Each row was made from one path, in order. Every step used is in the known rows, and no mark comes twice. Write each row's path.
Known rows
runem/pura: [  3   2   8   6  -6   1  -9   3   5   2  -5   6  -8  -1  -7  -9   3   2
   0  -7   6   1   8   7   6  11   5   2   7   2  -5   1  -2   6  -5 -20
   1  -6  12 -14  -3   6   2  -3   4   2   9   4   0  -3  17 -10   4   4
 -23  -2   1]
mado/tafak/mubu: [-19  -3   5  19   6   6 -19  -1   2  -6   0  -1   3  15  -1  -2  -9   0
  11 -18   5  10  -1  -2  -7   7  -3   7  -1 -10  13 -19  -9  10   4   9
   8 -23   4  -5   0  -1   3 -10   0   3 -20  -4   1  -9  15  15  -7   8
   5   1 -17]
debe/pura: [ -1  -5  -2 -12  -2   5  -6   0  17  10  -4  -3   7   0   8  -4  -2  -8
  -4   5   2 -11   6   3  -6  -6  -4   8  -7  -1 -11  11  -1   0   3   3
  -7   8  -8  -8   0   0  -7  -3   4   1  15  -5 -17  -9  -2  -4 -14   2
  -6 -21  -2]
pura/debe: [ -3  -1  -1   9   1   3  -7  -2   8   3   4  18   5  -5  -1  -4   4  -2
 -11  11 -16   1  13   7   6  -2   7  -7  -6   4  -3  10   1  -1  -6  -6
  -9   8  -3  -5   0  -4   3   3   5  -6   0   3  -6 -10  -3   8 -11  -3
  -3  -7  15]
tuvagu/runem/pura/debe: [  6   1  15   7   8   2 -21  -5  11   6   0  26 -15  -7   1 -12  -1   8
 -13  20   3   0  21   3   0   1   6   3  16   5  -7  13  -9   7 -19 -24
  -3  -3  10 -19  -4  -3  14  -2   7  16   8   3 -13 -12  14  -3  11   5
 -11 -13  13]
mubu/tafak: [  6   2  -6  -1   4   4  -9  -7  -8  -8  -5  -2   5  -3  -1  14   4   3
   4  -3  -8   1  -4   1   3  -5  -3  -7   8  -8   0   2  -4  21  -4   0
  -4  -9  -1   3  -7   7   7   6 -11  21  -2   2  13  -4   2   2  -3  10
   6   7  -1]
mubu/tafak/mado: [  9  -5 -17  -4   1   4 -11  -2 -20  -7 -11  -7  -3 -10   7  15  16  10
   0 -15 -11   8  -7  -3   1  -6  -3  -7   2  -4   1   5   7  25  -7   2
  -6  -8   0   8   0  11   2   3  -5  16  -1   7  12   2   4   5   1  11
   4  14   0]
pura/runem/tuvagu: [ 14 -10  -5 -17 -13   4  -5 -15 -15   4  -5   9  -3   1   6 -12   2   3
   1   3   5  -8  10 -10  -8   4   3  18  -5 -16  10  13   8   7   4 -16
 -13  -1   3 -17   3   3   6   2  15 -10   8  -2  12  -3  10   1  -4 -16
 -12  -6  19]
pura/runem/tafak: [ 13  -4   6  -6 -13   1 -13  -3  -9   3   2   3  -4   3  21 -10 -10   6
   0   9   5 -17   7  -4  -8  -9   2   8  -2 -10   5   7  14  10  -3 -18
 -12   0   7 -25  16  19   6  -3  16   9  -3   2  19  -2  11  -4  -3  -9
 -27  -7  15]
ziti/lopiv: [  0  -3  -7 -10  13   4   4   4   0  10  10 -14   1   7   6  -1  -1 -16
  -7 -12   0  -4   1   8  -5   4  -2  -7   1  15   2  -5   0  -3   4   8
  -9   0  10   7   5   6  -7  -6 -10 -10  -8  12 -11  14  -5   7   8  -4
 -15  -1   1]
vudem/lopiv/ziti: [ -5   0  14  12   5 -21   8   5 -17  -8  12 -10  11   4 -14  20   4  -4
   2   7  12  18  -8  -4  -1   5   0  -7   8  36   8  13  15   5  16   4
  14  18   4   7   9  -7  -9   2   1 -10  15   3  15  14 -12  18  -6   8
   0  12   5]
vudem/lopiv/mado/tafak: [-13   0  17  20   2  -8   0 -12 -24 -11  10  -8  -5  19  -6  11  17   9
  15   1   9  18 -20 -18   0   7  10   9   0  18   3   7   1   2  16  10
  17   1   1  11   5  -7 -22  -1  -4 -20   4   3 -10   1 -14  14   2  17
  13  13  -8]
pura/ziti/lopiv/mado/tafak/mubu: [-10 -17   9   8  13  19 -12  -3  12  -5  28  -9  10  36  23   0   6 -20
   3 -34  -2   9  -3   0  -6  21  -2  12   1  25  14 -18  -8  -6  10  10
   1 -20   0   4  -4   3 -25 -13 -13 -18 -41  10 -14  11  -3  16   7   2
 -14   7  -9]
runem/tafak/mubu: [  5  -6   3  20  -8  10 -26  10  -1  -7   0  -3  13   4  18 -10 -12   4
   0  -9   7   0   8  10  -5  -9  -5   9   2  -1  13  -8   4  17 -13   9
   2 -17  15 -26  15  16   9  -9   4  14 -17   6  23   5  16   3  -1   7
 -13  -6  -1]
vudem/lopiv: [ -2  -1   9  13  -2 -13   1  -2 -13  -9   4  -2   7   6  -8  11  11   1
   6   9   4  15 -10  -6   6  -1   6   1   3  18  -1  10   9   6   5   2
  12  11   5   0   6  -7  -5   2  -1  -7  11   3   8   5 -10   7  -2  17
   2   0   6]
debe/pura/runem: [  5  -7   0 -27 -11   2  -5  -5  14  14  -5   2  -1   5  17  -8  -5 -13
  -2   7   9 -17   9  -3 -10  -5   0  14  -6  -8  -8  19   1   4   5 -12
 -15  13  -9 -20   2   4  -3   0  10  -2  16  -3 -11 -15   4  -6 -17 -10
 -17 -24   8]
lopiv/mado/tafak/runem: [ -8   0   6  11   3   4 -18  -6 -18   5  16  -7 -12  24   8  -2  17  17
   6 -13  -1   8 -11  -5  -7  18   2  12   1  -3   8  -7 -12   3   9  15
   9 -17   1  16  -2  10 -13 -12   9 -15 -13  -1 -12   0   5   7  -7   6
   5  16 -15]
vudem/lopiv/mado/tafak/mubu: [-14  -3  16  28   0  -5  -9  -6 -21 -15   8  -4   4  26  -2  10  16   3
  19 -13  16  28 -16 -12   2   7   8  14   2  20  10   2  -3  10  13  17
  20  -9   6  -1   5  -6 -18  -4 -10 -16  -4   3  -3  -1  -7  20   0  18
  14  11 -13]
tafak/mubu: [ -3  -3   1   8  -4   5 -11   5   5  -6  -5   3  13   6   5  -4  -4  -8
   5 -18   9  14   6   8   1   1  -2   9   5   3  11  -7  -7  10  -7  10
   3 -13   9 -15   2   2   7  -1  -6   5 -10   3   8  -3  10   8  -3   0
   2  -1  -6]
mubu/tafak/runem: [  9   0  -7   1  -2   1 -19  -4 -12   0   4  -5   6   5   3   7  12   9
   1  -9 -15   4  -5   8  -1   4  -6  -6  13  -8   6  -1  -7  28  -9   6
  -1 -14   4   5 -11  13  13   0   1  22  -7   1  20   1  13   0 -20  13
  -5   9  -2]
ziti/lopiv/mado/tafak/mubu: [-14  -4  -2   4  16  10 -10   1  -6   5  12 -18  -1  24  12   0   5 -12
   4 -31  11  11  -3   4  -7  14   1   7   1  14  12 -12 -12   1  13  26
   0 -20  10   8   5   7 -21 -11 -16 -21 -24  13 -22   9   1  22   9  -2
  -3   9 -18]
debe/pura/ziti: [  0 -16   7 -10  -4  14  -6  -2  33   2  11   2  15  11  19  -4  -1 -16
  -5   1  -7 -13   6   0  -3   1  -5  13 -10   8  -9   3   2  -5   2  -9
  -7   8 -16  -7  -9  -2 -10  -7   5   3  -1  -4 -11  -5  -6  -9 -15   5
 -16 -22   3]
vudem/lopiv/ziti/pura: [ -1   3   6   8   4 -19   4   8  -9  -6  14 -12  11   2 -10  21  10  -8
  -7  11  13  24  -5   3  -6  12  -5 -12   7  43  18   8  17  11  23  -4
  12  30   2   1   9 -11 -10   6   5 -15  11   3  21   2 -18  22 -13   4
  -6  19   6]
debe/pura/ziti/lopiv: [  0 -18  -1 -17   8  16  -6   2  36  11  19  -8  14  16  23  -3  -3 -27
 -10  -9  -8 -16   7   6  -7   5  -8   6  -7  22  -6   1   1  -8   5  -2
 -12   6  -8  -2  -6   2 -16 -11  -4  -6  -9   5 -20   6 -10  -2  -8   0
 -29 -23   4]
vudem/lopiv/mado/tafak/runem: [ -8   0  16  22   0  -8 -11  -8 -29  -6  20 -10  -5  26  -2   6  26  14
  14  -2   5  21 -21 -13  -1  14   6  12   3  15   6   3  -2  11  15  14
  19  -4   6  13   2   1 -17  -6   6 -20   0   2  -3   4  -4  12 -10  23
   5  14  -9]
tafak/runem/pura: [  8  -1   7   7 -10   1 -23   7  -1   9   5   5  -6   8  -1 -16  14   9
  -3 -12   0   5   5  14   2  19   1   5  10  -1   0  -4  -7  16  -9 -10
   4 -12  18 -10  -6  14  10 -11  18   5   3   2   8   3  26 -12 -14   8
 -32   1   1]
tuvagu/runem/tafak: [ 11  -2  11   4   8   4 -22  -6  -3   4   7   0 -11  -4  20  -4 -15  17
  -6  23   8 -14   8  -7 -16 -17  -7   9  13  -4   4   0   1   7 -16  -2
  -1  -8   7 -13  10   9  14  -8   8  28  -9   3   5   2   7  -5  16   8
  -1  -7   8]
ziti/lopiv/vudem: [  2  -3  -6 -12  16  -4  -1  -2   0   5  18 -23  -3   8   6  -2   2 -25
   1  -8  18  -8  -1   8  -8  14  -5 -18   0  25   2  -7  -3  -3  11  18
  -1  -1  21  10   3   0  -8  -7 -16 -16  -7  16 -15  12 -16   7   2   1
 -18   0  12]
lopiv/mado: [  3   2   3  -3  -3   2   3  -4  -9  -1   4  -1  -6   7   8   1  15   4
   4  -5   6   6  -4  -3   3   3   5   8   2  10  -1   7  -5  -5   6   9
   3  -2  -2   7   1   3 -19   3  -7 -16   0   6 -13   2  -7   3  11  -4
   9  11  -6]
pura/runem: [  9  -1   2 -16 -10  -5   1  -6  -5   4  -2   8  -6   5  11  -4  -2  -5
   4   2   5  -8   3  -7  -5   0   4   5   2  -6   3  10   6   4   3 -17
 -11   5   0 -15   3   5   1   4   9  -3   4   0   6  -7   4  -2  -5 -16
 -13  -4  11]

Which path is each row?
[ 13  -9   2   3   5   6 -23   1 -16   4   0  -3 -16 -10  26  -3  -6  24
  -9  13   4  -7   3  -9 -17 -17  -6  11   7   1   4   3  10  11 -17  -3
  -1  -9  10 -11  18  16  12 -12  14  23  -8   7   6   8   9  -1  22   8
  -2  -2   9] => tuvagu/runem/tafak/mado
[ 16  -9 -14 -22 -11   7  -9  -9  -2   5  -3   9  -4  -2  12 -11   7  -1
 -10   8   3   0  14  -1 -12  14  -6  10  -6  -4  20   5  11  14  11 -25
 -15  13  -1 -18   3  -3   2   7  19 -17   6  -3  18 -20   2   5 -11 -20
 -19   4  20] => ziti/pura/runem/tuvagu
[ 10  -8   2  -4  -4 -16   0  -3 -20  -4  10  -3   9   3  -4  11  10  -3
  -6  14  16  18   4  -6 -10  17  -4   4   1  30  25  15  24  16  25 -17
   1  28   5 -11  12 -11  -7   9  17 -24  20   1  28  -1 -12  24 -14  -7
 -15  14  22] => vudem/lopiv/ziti/pura/runem/tuvagu
[  3 -23   0   2  12  22 -16 -12  -6   5  33  -9   6  34  21  -6  17  -1
  -4 -23 -15   0  -6  -3 -11  31  -3  19  -8  13  16 -14  -3  -3  11   8
  -2 -20   4  16  -8   9 -21 -16   7 -25 -34   8  -8  20   1   9  -5   2
 -22   9   1] => pura/ziti/lopiv/mado/tafak/runem/tuvagu
[  8 -11  16   8 -11   9 -24   4  14   2  19  12   3  17   7 -14  14   0
  -4 -15  -9   3   4  10   4  28   0  11  10   8   3  -9  -3  10 -12 -21
   3 -13   9  -8 -16  11   7 -14  21   4 -11   1  12   6  24 -15 -15  11
 -41  -1   6] => tafak/runem/pura/ziti
[ 11  -8   4 -17 -14   7 -19  -1   8  15  -1  -1   2   3  29 -13 -13  -3
  -3  15   8 -27  12   0 -14 -13  -3  14  -8  -9  -6  16  11  11   0 -11
 -18   9  -4 -31  15  17  -1  -5  18   6  11   0   0 -10   9 -11 -17  -7
 -28 -27  11] => debe/pura/runem/tafak
[  4 -13   9   1   3  13  -7   5  25   1  17   3   2  12   8  -9   5 -18
  -6 -20  -4  -4   9  11   5  21   1   1   6  23  -2 -10   2  -1  -1 -25
  -5  -8  11  -8  -8   5  -8 -11  -2  -6 -16  12  -4  13  10  -8   8   4
 -46  -6   8] => runem/pura/ziti/lopiv
[ 19  -6 -12 -12 -15   7 -20   7  -8   6   1  -1 -11  -7  31 -10   5   7
 -14   3   4  -2   7   3 -15   2  -6   3  -7   4  18   2  25  21   3 -24
 -17  12   3 -25  21  16   0  -3  24  -8  -3   7  24 -13   7   1  -5 -11
 -31   9  18] => ziti/pura/runem/tafak/mado
[  1   1   7  15  -5   4 -16   3  12   3  -1  23  -4  -7  -7 -14   6   0
 -10   4  -6   3  19  13  11   8  12  -5   2   6  -9   9  -1   7 -11 -23
  -7   1   9 -19  -2   0   5  -2   7  -2  10   5  -7 -10  16  -5  -7   1
 -26  -7  15] => runem/pura/debe
[ -5  -9  28  29  -6   0 -21  -8 -11 -10  28   3  -3  36   2   1  29  10
  12  -8   2  21 -15 -10   5  29   8  17   6  25   3  -1   0  10   8  -7
  20 -10   8   2  -9   1 -18 -14  11 -18  -7   3   1   6   3   2  -9  25
 -19  11  -3] => vudem/lopiv/mado/tafak/runem/pura/ziti
[  7 -13  13   0   5   8 -10  -1  23   0  22  -5  -2  14   9 -11   6 -26
  -1 -15   9  -7   8  10   0  29   0  -9   4  32  -5 -11  -1  -2   2 -18
   1 -10  21  -5 -11  -1  -7 -13  -6 -10 -14  17  -8  10  -1  -8   3   7
 -49  -3  17] => runem/pura/ziti/lopiv/vudem
[ -3 -17   8   4  12  15 -14  -3   5   5  37 -12   3  37  23  -1  15  -9
  -1 -24 -12   0  -9   1  -7  28  -4   9   0  20  10 -16  -5  -6  10   7
   1 -16   0  18  -9  12 -22 -17   0 -20 -36   9 -12  17  -2   8  -5   4
 -24  10  -6] => pura/ziti/lopiv/mado/tafak/runem
[  4   2   9  -2  -2 -21   4   4 -13  -5  13  -5   6   5  -2  16   7 -11
  -6  12  16  19  -1  -2 -11  13  -3  -6   7  38  19  14  21  13  25 -17
   4  33   1  -8  11  -7  -9   9  11 -19  16   3  24  -7 -15  22 -14  -7
 -15  17  16] => vudem/lopiv/ziti/pura/runem
[ -6 -13  12  14   9  15 -29   2  11   9  28  -5  -5  28   7 -12   6  -3
  -2 -22 -11  -2  -2   9  -6  33  -2   4   3   4   7 -24  -6  10   3 -13
   2 -24  12   3 -11  11  -2 -23  13  -2 -26   2  -2   9  26   0 -15  10
 -41   0  -5] => mado/tafak/runem/pura/ziti/lopiv
[ 10   1  -8 -19 -11  -1  -6  -1   7   5   1   7  -7   0  14  -6   4  -8
  -8   6   7   1   8   3 -10  11  -4   0   0   4  15   2   8  11   9 -24
 -12  17  -4 -17   3  -1   2   8  14 -11   2   0  12 -23  -3   2 -10 -17
 -18   7  13] => ziti/pura/runem
[ 14  -6  -6 -20   0  -4  -2   0  -8   6   6  -1   3  -2   5   3  -2  -5
 -14   5  12   3  14   2 -18  20 -10  -1  -1  11  25   7  15  10  25 -20
 -11  20   0 -10   8  -1  -3   8  22 -21   7  -2  24  -7  -3  20 -14 -25
 -17  18  17] => lopiv/ziti/pura/runem/tuvagu
[  1 -17   2  -6  10  14   1   0  19   0  24  -5  12  17  16   1   2 -21
  -7 -16 -12  -6   0   5  -1  12  -4   0   0  24   4 -12   4  -9   4  -6
  -7  -2   0   6  -7   2 -11  -6  -8 -10 -25  10  -5  16  -9   2   6  -2
 -25  -3   8] => pura/ziti/lopiv
[ -9 -19   6 -10  12  20 -10  -5  26   9  24 -14   7  29  25  -1   3 -20
  -3 -14  -5 -13  -2  -2 -12  14  -4  12 -11  18  -5  -3  -6 -10  16   5
  -7  -2 -12   7  -7   3 -31 -14  -6 -17 -16   6 -34   3 -11   4  -3   3
 -17 -12  -7] => debe/pura/ziti/lopiv/mado/tafak
[ 10 -12  20  -7  16   5 -17 -10  20   2  25  -3 -15  12  15  -9   0 -16
  -3   3  18  -9  11  -2 -10  20  -6  -2  19  31  -2  -8  -9  -3  -7 -18
   4 -13  22  -8 -12  -3   4 -14  -4   7 -15  13 -12   6   0  -8  19   9
 -32  -8  18] => tuvagu/runem/pura/ziti/lopiv/vudem
[  6 -11  13  -2   1  13  -5   0  16   1  21   0  -2  18  15  -9  17 -15
  -3 -25  -1   0   5   6   7  23   4   8   8  29  -2  -5  -3  -6   0 -15
  -6 -10   9  -3  -9   8 -22 -12  -8 -16 -13  16 -14  14   3  -7  17   1
 -41   3   4] => runem/pura/ziti/lopiv/mado
[ 12  -3  -3  -4 -17   8 -25   7   6  -1   1   5   2   4  29 -13  -6  -5
  -8   0  13   2  17  12 -14   3  -8   6   1   4  24  -4  11  24  -1 -20
 -13   2   8 -36  14  13   7   1  15   1 -12   3  29 -18  12   6 -11 -11
 -30   2  13] => ziti/pura/runem/tafak/mubu
[ 12  -8   5   6  -7  10 -29  -5   5  -5  13   8   5  13   6   1  16   6
   1 -18 -18   4   2  12   6  21  -4   1  18  -1   2  -7  -6  28 -15 -18
   0 -20   9  -4 -22  15  10  -6   7  25 -13   3  24   1  23 -14 -17  18
 -31   7   3] => mubu/tafak/runem/pura/ziti
[ -2 -11  22   2  19  15 -19 -10  12   4  23   1 -20  23  17  -4   2  -1
   0  -7   6  -4   6 -10  -8  20   0  14  17  19   1  -7 -14  -4   1 -17
   2 -20   7  -1  -8   2 -11 -15  -4   2 -22  11 -23   4   7   0  27   5
 -19   2  -2] => tuvagu/runem/pura/ziti/lopiv/mado/tafak
[ 12 -13  11   2   1   6 -26   2  14   6  34  -7  -3  24  15 -17  16 -16
  -2 -21   5  -3   2  17  -1  39  -4  -5   9  29   3 -15  -4   7  -4  -8
   4 -16  26  -2 -12  10   0 -19   9 -10 -18  13   2  14  11 -11 -14  11
 -54  -1  15] => tafak/runem/pura/ziti/lopiv/vudem
[ -7  -3   4  11  12  11 -26   0  -4  17  23  -3 -12  22   6 -13  20  -1
  -9 -19  -8   6   6  14  -2  28   9   1   0  16   0  -2 -13   5   5   3
  -7 -15  16   6   2  15 -15 -14   4 -26 -13  15 -25   5  12  12  -5   2
 -29   5   0] => ziti/lopiv/mado/tafak/runem/pura/debe
[ 13 -11  -7   2  -6   6 -20  -7 -17   9   6   2   4   7   4 -13  14  17
  -6  -4  -7   4   2   4  -5  14  -5  14  -3 -10  11  -1   0  13  -4   8
  -1 -12  12   2  -1   7   9  -9  21  -3  -1  -4  15   8  16   0 -19   3
  -9   0   9] => tafak/runem/tuvagu
[ 12  -7   3   4  -7 -13  -9  12 -26  -5  12 -12   2  -2  15  13   9   3
 -10   8  14  17  -2  -2 -15   6  -5  -4   0  38  23  11  36  21  18 -16
   1  29   9 -15  28   9 -10   1  21 -14  12  10  35   5  -7  22 -10  -1
 -26  20  19] => vudem/lopiv/ziti/pura/runem/tafak/mado
[-11  -3  11  27   2   7 -35   1   3  10  11  11 -11  12  -6 -15   6  13
  -4  -2 -13   3   7  10   0  21   7  -1  -1 -11   0  -8  -7  17  -3 -13
   2 -18  10  -5  -5   7   9 -16  23  -1  -7  -5  -4  -9  29   3 -28  12
 -26  -2  -1] => mado/tafak/runem/pura/debe
[ -6   0  21  27  -4  -6 -20  -5 -23  -3  13  -3 -11  26  -7  -1  29  16
  12  -6  10  22 -15  -8   3  22  11  12   8  18   0   4  -6  15   9   2
  20  -9  14   3   0   4 -16 -11   7 -18   6   6  -3   3   7   5  -7  23
 -10  13  -7] => vudem/lopiv/mado/tafak/runem/pura
[ 12 -11   0  -2   2  13 -26   0   6   2  21  -3   7  17  12   0  16  -7
  -5 -25 -16   1   1  17   3  22  -5  -4  19  10   5 -11  -6  27 -12 -13
  -6 -22  16   1 -17  20   5 -10  -1  18 -18  12  17  11  20  -8 -12  16
 -41   5   4] => mubu/tafak/runem/pura/ziti/lopiv
